Each row comes from the steps of one walk. Every step used is in the known rows, and no mark comes twice. Write the walk behind each row, first mark first.
Known rows
p h l: [-44  -3 -20 -18   6  27   0   9   5 -29  -6 -11  -7 -10   2  -9 -26  -8
 -17   1   6 -20  52  25  21  15 -13 -23   8   9  12 -16 -10  20 -30  19
   4 -18  -1 -15  16  10  -6 -24  -1]
y h l x: [-14  -1   7 -10   9   9 -13  18  -5  -2   9 -26  -4  -3   7  16  -6 -15
  14  -6 -16 -10  21  12 -24  15 -21  -5   0  31  17   4   8  11 -25  -6
  24   7   8  -9   4  12  14  -7  -4]
w v m r t c: [ 34 -10  -5  27  20  20  -4 -15 -12  18   9 -16   1 -22  -8   2 -15  11
  -1  19  -1  20  42  20  16 -25   9   7 -16   4 -48 -17   0   4  23  14
  -9  33 -19  13  24 -11 -16  21  19]
p h y: [-66  -1  -1 -32   1  32  17 -30  18 -29  26 -34  -8 -19  -8 -17 -17   3
   7   3   7 -10  49  31  14  -8  -5 -18   3  -1  40  -9  -6  23   1  25
  -3  -8  21 -28  13 -10  29  -8  12]
m r: [-37   0   9  -1  19   1  -9   3 -18 -25   6  11   1 -31 -12  -1  -5   7
   9   1  12  15  14  21  22  -9  10   3  21 -14  -4  13   1   8 -13  20
   0  16  -1  -8  15 -18   5  10  14]
l j r t c: [ 39  -5  -5  32  12  13   0 -22  13  17   5 -33   1 -43 -10  -2  -9  -6
 -24   6  -9  35  36  10  14   0  -4   3  14   3 -35  -6  -4  10  27  14
 -19   3 -10  14   8  -1 -15   8  14]
j r t c: [ 38  -4  -5  25  23  12   8 -30   6  11  14 -22   2 -35  -8  -4  -6  -4
 -12   5  -7  36  39  16  16 -15  -4   6  -4  10 -32  -2  -4   8  28  18
  -5  13  -5  12   9   5  -8   3  17]
h l j r t: [ 42   8 -18  37  12  12 -14  18  -5   3 -15  -9   0 -23  -4  -2  -7  -1
 -39  -8 -20  27  24  12  14  24  -9  -7   8 -13   7  -8 -15  13  26  21
 -13 -16  -6   7   3   5 -15  -8  -1]
c t r: [-13 -21   5  10  -6  10  16   1 -23 -34   8  33 -14 -21   6   6 -11   6
  22  12 -12  26  20  14  35 -26   4  -4 -10  11   7   8   6   5  16  13
 -19  24  13  -4  10  -3  -7  16  20]
l j r m v w: [-13   9  -4  14  20 -44  21 -37  -3  -6  -7  62   6  30 -21  14  -6  12
  16   4  -7   9  19  18 -34  25  33  13  41   6   4 -11  12   0  -9  -5
 -28  26 -42   4  11 -22 -13  -5  22]
g y h l j r: [  4  -5   0  13 -29  11 -20   1  11 -17  -4  21  -3 -19  -5   0  -6   0
 -40  -6 -13  -1  29  17  20  26 -11   0  16  -5  -7  10 -12  21  -6  16
  -8 -18   7 -15   4  -3 -19 -11   1]
y h l: [-27  -8  -1 -27  -7   6 -15  28  -7 -14  -7  -6  -5  -1  -5   5 -11  -6
 -22  -4  -4 -14  41  20   6   6 -21 -14  -7  14  16  12 -13  11 -21   4
  12   9   6 -14  12  11  -6  -9 -12]
h l j: [-12  -8  -8   3  -6  12 -26  38   4   4 -19 -34  -5 -33 -14   0 -16 -14
 -29  -3  -1   5  31  11   6  32  -4 -15  48  -3  -5 -10  -1  15 -23   0
 -27 -20 -14  -8  12  -3 -25  -3 -16]
h l j r m: [ 11  -1  -8  25   3 -22   7   1   0 -10 -19  24   0  36   1  -9 -19  -4
 -15 -13 -13  14   3  14   1  29   8  11  43 -20   9   0  -1  14 -13   4
 -20 -22 -16  -2   3 -10 -20   5  -8]
r m v: [-34   9   1 -12  22 -40  32   4 -14 -38   0   4   2  38 -20   1 -19   0
  36  11 -16  19   2  26 -31  -1  23  17  -9   4   3   7  11   9  -8   2
  -6  25 -16  -9  15 -14  -4  10   9]
c t: [-39 -24  -1   2  38  17   4  10  -6 -39  20 -16  -7 -26  -5  -3 -13   9
  47   0  -6  21  27  16  33 -23   5  -2   1  -3  38  14   0   4  22  11
 -10  25   8  -8   9   1  13  11  20]
w v j l x y: [ 25 -17  -8  31  44  23 -16 -39  -5 -26  18 -32   3  -8   3  10  -1 -12
  39  -7  12  18   1  25  -6   9  14   3   0  28 -12   8  36  24 -21 -26
  11  10 -20 -10  19 -10  30  15  -4]
x l j: [-46 -23 -10  17  -5   6 -19   7  -5 -18  13 -55  -3 -27  -9  -7 -14 -16
 -23  -1  12   7  17  15  12  21  10   0  41 -14  -3 -14   7  12   2 -14
 -26  -8   1   3  12  -6  -9  18 -20]
w v m r j l x z: [  7   3   2  49  34  -3 -25 -31  -5 -11  -3 -35   8  27  17  14 -12 -11
  30  -6   6  10  24  23  -1   6   6   5 -46  28 -19   9  36   6 -12 -11
  27  -5  -7  13  22   9  30  10   2]
c t r j l x: [  1  -5 -10  36  15   0   3   0   1  -9  18 -10  -5 -24  25  27 -20 -14
  23  -4 -12  20  -1   9  -6  19  -6  -2   7  44  10  25  33  13   6  -5
   2  -2  -2   3   4   9  16   6   9]
y h l j: [-28  -8   1  -7 -21   7 -28  39   6  -5 -18 -31  -6 -21 -11   4 -13  -8
 -42  -3  -8  -8  30   9   0  30 -16 -15  30  -4   8   1  -9  14 -17  -2
 -18 -13   1  -9  10  -2 -15   5 -17]
c t r m l: [-35 -17  -7  11   2 -20  31  12 -23 -35 -13  21  -5  22  14   0 -42  11
  15   6  -4  10  -8   9 -15  -2  18  -1   3  -1   7   3   7  11 -13  -5
 -26  35  14  -2  16 -11 -19  22   4]
h l j r m v: [-12  10  -6   7  -2 -38  16  13   1 -20 -14  34  -3  33 -17  -1 -15  -3
   1   8 -20  15   4  20 -23  34  20  18   7   4 -17   8   0  16 -20   4
 -17   7 -28  -5   9 -16 -27  -3   7]
h l x: [ -1   1   0   1  25  13 -13  16  -7   6   8 -28  -4 -14   4  13 -11 -21
  22  -7 -11   4  22  14 -18  16  -8  -5  19  31   6  -7  17  12 -32  -2
  15   3  -7  -8   7  12   5 -13  -2]
x l j r t c: [ 24 -17 -13  42   4  15  -8 -25   9  15  15 -36   1 -39  -4  -9 -11 -10
 -29   6   1  28  36  13  20   6   1   7  11   5 -44 -14  -5  11  31   4
 -19  10  -6  19   8   3 -19  12   7]
y h l j r m: [  1   0  -1  18  -9 -26   6   2   2 -14 -19  27   1  46   2  -6 -15   1
 -23 -13 -18   4   3  12  -3  28  -2  11  27 -20  20   8  -7  12  -7   2
 -11 -16  -5  -3   2  -8 -11  10 -10]
g l j: [-55  -6 -10  14  -5   9   1  21  -4 -14  -7 -35  -3 -35  -8  -1 -22 -11
 -19  -6   0  12  19  11   9  13   8   0  26   0   9 -18  13  15 -11   3
 -33 -16  -8   2   9 -14  -5  22 -16]
c t r m v: [-28  -3   4   2   1 -35  39   6 -21 -42  -4  42  -7  36  -7   3 -20   8
  40  21 -26  23   0  20 -13  -9  26  15 -21  14  -2   8   9   8   5   4
 -19  37 -10  -5  13 -15 -18  19  21]
w v: [ -5 -13 -13  10  18  11  18  -2  -9 -43  23  -6  -8 -20  -9  -2  -1  -2
  11  13   4  17  14  30   1 -22  11   7 -29   9 -13   8   9   1  -8   3
   7  -2  -6   0  19  -1  12  10   9]
w v m r j l x: [  5   2 -14  38  19  -2  -8  -4  -4  -2  21  -5   0  -3  17  29 -18  -5
  15  -2  -1   5   0  17 -18  22   4   8   4  27  -8  16  35  11  -9  -6
  15  -2 -26   5  14  -5  17   5   5]
v j: [  5  -1  -6  -1  48  13   7  -9  -6 -16  15 -20  -2  -7 -15   0  -3   0
   1 -14  19  17  20  23  11  19  12  -5  15   8  34  -9   9   2 -12   3
 -10  -6  -7 -12  14 -10  27  10 -17]
l j r m v: [-20  11   0   8   5 -42  29  -2  -1 -33  -6  25   0  33 -21  -1 -12   0
  12   9 -22  23  -5  20 -26  21  24  24   3  -7  -9  11   6  12  -8   4
 -15   5 -21  -4   8 -23 -13   7  14]
x y h l: [-18 -19   4 -21   1  12 -26  12 -14 -22 -12  -9   0   8  -4   1  -7  -7
 -12  -7  -2 -13  43  23  16  -1 -18 -14  -2  13   6   9  -8  26 -29  -2
  10  20   8 -20  19   4   2  -7 -14]

Write each row's walk
[ -4   7 -12  24  27  -7  -1  -6   7  -6  20 -41   2 -23  13  25 -18 -22
  14 -12  -1  17  -1  13 -24  26  -6  -2  19  36  12  22  34  13  -6  -7
  14 -15  -9   0   6   9  28  -2  -2]
r j l x
[  0  -9 -15  30 -15  -1   4  -1   4 -26   0  24  -9  -4  -8   5  -9   7
 -31   4  -1   8   8  13  -4  24  13  12   8 -22 -24  -1   6  13 -19   2
 -12  -8 -17   2  11 -25 -13   1   6]
w v m l j r
[ 26   3 -10  27  28  12 -10  10 -39 -10  -1   0   4   3  -3   5 -10  24
   3   7 -10  15  24  22  16 -19  10   2 -27 -23   1 -16  -5   1  34  20
  -3  23 -11   5  21 -14   0  15  11]
w v m r t
[ -5   0  24  11  23  15 -32 -22  -6 -20  -8 -61   9  18  10   0 -10 -17
  32  -9  -9  -5  50  23  -1  -8 -13  -8 -50  36   4  -3  16  13 -17  -5
  28   3  31  -9  16  29  22  -3  -4]
g y h l x z
[ 19  -4 -19  46  11   8 -10  -2 -11 -10   6 -22   2 -20  -1  -7  -4  -2
 -32  -7 -12  27  16  15  17  16   0   3   2 -20   6 -11 -10  10  41  10
 -15  -9   3  13   3   2  -5   3  -4]
x l j r t
[-27  -2 -12  10  11 -30  29  -3  -9 -37  -9  18   2  28   2  -3 -31   5
  -1  -6   2  10 -10  14 -26  12  16   9  14 -15   6  10   5  15 -28   0
  -7  14   5  -3  11 -12  -7   4   0]
j r m l
[ -2  12 -25   6  22 -22   8  -3   4 -14   4  -2   2  12 -10  11 -19  -4
   6  -5  15  18  -4  25 -23  43  21   6  -8  18  10  20  12   4  -3 -11
  -5   6 -34 -10  12 -15  -8  16  -7]
r m v j l
[ 13   9  -8  10  28  -7  18 -22   6 -28  19  44  -6   0 -19   3   9   5
  -5  -4   3  23  12  26   6  34  17  18  -9  11   1  11   4   8 -14  16
   2   0 -17  -5   5 -20  11  -8   9]
m v j r
[-26 -21  14  -4   7   7  -6 -20 -20 -48   6 -21   0  34   5  15  -6   9
  26   3 -11 -19  13  19 -20 -20  -5   4 -33   4   5   5  21  22 -18 -25
  21  41  15 -12  23 -16  36  17  -1]
w v m l x y h
[-10  -6  -6  25  25  -5   3   0 -19 -20   6  23   1  15   4  11 -18  13
 -12   0   4   1  23  25  28   2  12   3  13   4  -1   2  17  13 -14  21
 -11  -1 -15   1  27 -15  25   2  -6]
w v m r j
[  6 -12   4  28  34   4 -30 -33 -17 -14   2 -18  10  11   9  20 -15  -6
  35 -13   2   8  13  20  10   5   7   3  27  10  -9   8  41  35 -19 -14
   6  18 -18 -12  23 -18  29   6  -3]
v m r j l x y
[ 16   8 -20  43  12  10   3   7  -9  -9  -8  -9   2 -27   0  -2  -9   1
 -32 -10 -19  29  19  13  15  11  -1   3  -8 -11  13 -12  -5  13  35  21
 -19 -13  -3  14   1  -2  -1   6   0]
g l j r t
[ 10 -12 -11   1  13   7   6 -10 -26 -27  12   1  -6  33 -10  10  -9  10
  17   7  -2   3  35  29   8 -29  15  10 -24 -13   1 -16  17   1   1   0
   5  12 -23  -7  25 -17   6  11  -1]
w v m
[-29 -12  16  -8  10   0 -16 -26  -6 -40   9 -39   5   2   3  15  -1  -7
  24  -9  -9  -2   8  17  -9 -11 -17  -1 -14  10  16  28  19  23  -2 -21
  27  22  15 -16  12  -4  36  16  -1]
j l x y h
[ 34   9 -13  27  33   4   5  -9 -14 -19   3  -4   4 -13  -4  -1   0   3
 -10  -8 -16  35  20  19  14  -8  -5   2 -15 -14  18   2  -9   7  38  25
   4  -3   7   5   3   5  10  -6  10]
j r t
[ -9  -1  12  -8   2  17 -18   8  -8  -7  13 -27  -1  -6   8  15 -13 -10
  16  -4 -19 -15  29  17 -19   7 -17  -7  -4  36  14   0   9  16 -17  -1
  19  10  17 -21   8  15   8 -10  -2]
g y h l x
[  6 -10   3  21  -3 -21  -4 -11  -3 -22 -23  24   4  51   2  -8 -12   0
 -15 -15 -17   5   6  14   7  21   1  10  31 -22  10   7  -2  24 -13  -5
 -15  -9  -7  -7   7 -14  -5  12 -12]
x y h l j r m
[-13 -10  16  10  23  -7   5 -35  -6 -40   4  -1   5  45  10   6  -5   7
  15 -15  -9  -7  -6  15 -19  15  -2   8  -6   5  27  13  15  23 -24 -21
  10  25  18 -10  11 -17  43  19  -9]
v j r m l x y h
[  4   4  -2  15  20 -31  29 -25 -10 -32   1  30   4  46  -1  -9 -11   0
  12 -14 -11  23  -1  20   2  -4  11  19  20 -21  23   9   7   9   0   9
  -2  -8  -5  -2   4  -8   8   7   2]
j r m
[-22  -2 -12  27 -11   3   7  -4   7 -22   2  20  -5 -28  -5  -1  -5  -8
 -28 -10  -4  21  14  13  20  21   6  13  19  -7  -3   0   6  16 -10  14
 -16 -23  -9   5   0 -15  -4   5   0]
g l j r
[ 34   6  -8  30  -6  16 -19  11  -6  -9 -11  -9   4 -17   0  -1  -9   8
 -41  -7 -27   9  31  15  14  15 -16  -7 -12  -8  12  -3 -22  16  37  24
 -12 -10  16  -5   5   8 -15  -6   2]
g y h l j r t
[  2  -1 -22  22 -14 -16   5  -2  -4 -17   1   8  -1 -23  12  20 -25 -15
 -31  -4   9  21   7  19   9  16  -6  -9   9  30  -5  31  20  16   2   6
  -5 -18  -7   0  14   5  -4   0  -9]
t r j l
[-16  12  -1  -1  18 -44  35  -8  -5 -41   3  37   0  40 -17  -1 -10   1
  26   8 -18  23  -2  26 -23   6  24  27 -14   0  -4  16   6  12  -8  10
  -1  17 -18  -7   9 -17  -7   1  17]
j r m v
[ -4 -15   5  17   6 -18  31  -5 -27 -32  -7  34  -5  40  12  -4 -25   8
  31   3 -19  23   2  14  13 -22  14   6   7  -3  25   0   9   5  15   5
 -25  18   5  -3  10  -6  -9  29   7]
c t r m
[ 23  -7  -4  13  28  14   5 -18  -1  10  11 -54   3 -37 -12  -2 -15  -7
  -1   8  -2  32  42  16   7 -24  -3  -4   1  13 -25 -11   1   6  27  12
 -10  21  -2   9  16   6  -4  11   9]
r t c
[ 13 -18  -4  39  30   9 -24 -33 -15 -19   8  -8   7  11  11  18 -12  -4
  33  -5   2   7   8  23   8   3  13   7   7  16 -23   8  40  32 -21 -16
  10  17 -24  -7  25 -17  29   9   2]
w v m r j l x y
[ 38 -17   0  27  -2  21 -21 -19  12  17  -7 -25   2 -27  -5  -3  -8  -5
 -34   3 -13  17  45  11  20   5 -15  -3   4  10 -43  -4 -11  24  13   5
 -15  15  -5   8  13   0 -17   5   5]
x y h l j r t c
[-14  -2 -15  18 -15  15  -5  -4  20 -19  -7  19  -9 -23  -3  -6  -8  -5
 -44  -4  -4   0  28  16  25  38  -7  -5  28 -12  -4  -2  -8  21 -18  19
 -10 -38 -10  -4   3  -7 -13 -18   6]
p h l j r
[-20   0   2  14  27  -9  -3   1 -21 -16  -1  13   4  16   2  11 -22  10
 -10  -9   3   1  28  21  31   4   7   0  33  -3  12   0  17  17 -12  23
 -14   0  -8  -4  24 -15  27   0  -8]
v m r j
[-30 -14  27 -11  19   4 -10 -25 -13 -43  12 -38   4  12  -1   8   3  -4
  31  -8 -14  -3  16  17  -5 -21 -14   0 -10   6  24  16  17  22  -7 -15
  23  25  23 -15  13  -6  47  15  -1]
l x y h
[  4  -1   5   8  -3 -29  33 -14 -32 -27 -11  29  -1  43   7  -1 -21  -2
   8   0 -13  21   0  17  -1 -18  13   7  14  -5  11  -4  14   6  -1   2
 -15   2   3  -4  12  -6  -8  24  -6]
t r m
[-46 -15  22 -12  15   2  -6 -18 -11 -49   5 -38   3   8   2  10  -7   0
  25  -5  -8  -9   9  14 -19 -12 -12  -4 -13   8  15  16  17  25 -21 -20
  19  35  27 -15  15  -8  43  14  -2]
m l x y h
[-33  -2  -8  17  -1 -41  21  -7  -4 -33   4  21  -1  37 -14  -5 -13  -4
   8  10 -13  15  -5  23 -20  26  28  28   1  -3 -17   7   5  14  -5  -5
 -16  15 -20   2   9 -19 -19  10   5]
x l j r m v
[ 35  -3  -6  32   6  12 -25   5  -8 -11 -19 -11   4  -8  -2  -2  -1   4
 -38 -10 -24  16  25  13  19  17 -16  -7  -4 -15   9  -1 -16  22  24  11
  -9  -2   5   2   7   0  -1  -2  -3]
x y h l j r t
[-26 -12  19   3  13 -15   5 -29  -9 -47   0  -4   6  41  10   6  -8   3
  22 -10 -16  -7  -4  13 -20  -4  -7   9  -8  -2  16  20  14  27 -19 -19
  17  29  22 -11  10 -12  36  14   0]
j r m l x y h
[-29   3  -7  -1  22  27   0   0   5 -15   9 -30  -6 -11  12   6 -19 -16
  16  -1  -8 -14  30  17 -10  20 -14 -14  11  27  16 -19  13  17 -33   5
  16 -13  -2  -9   7  12  13 -17   4]
p h l x
[-22   2 -20  20  12 -13 -11   4   4 -15   3  -2   6 -35   6  14 -24  -5
 -20 -10  18  14   5  20  14  25   0  -5  23  15  -2  38  14  16  -4  13
   0 -11 -14  -2  15  -3   4   0  -2]
m r j l
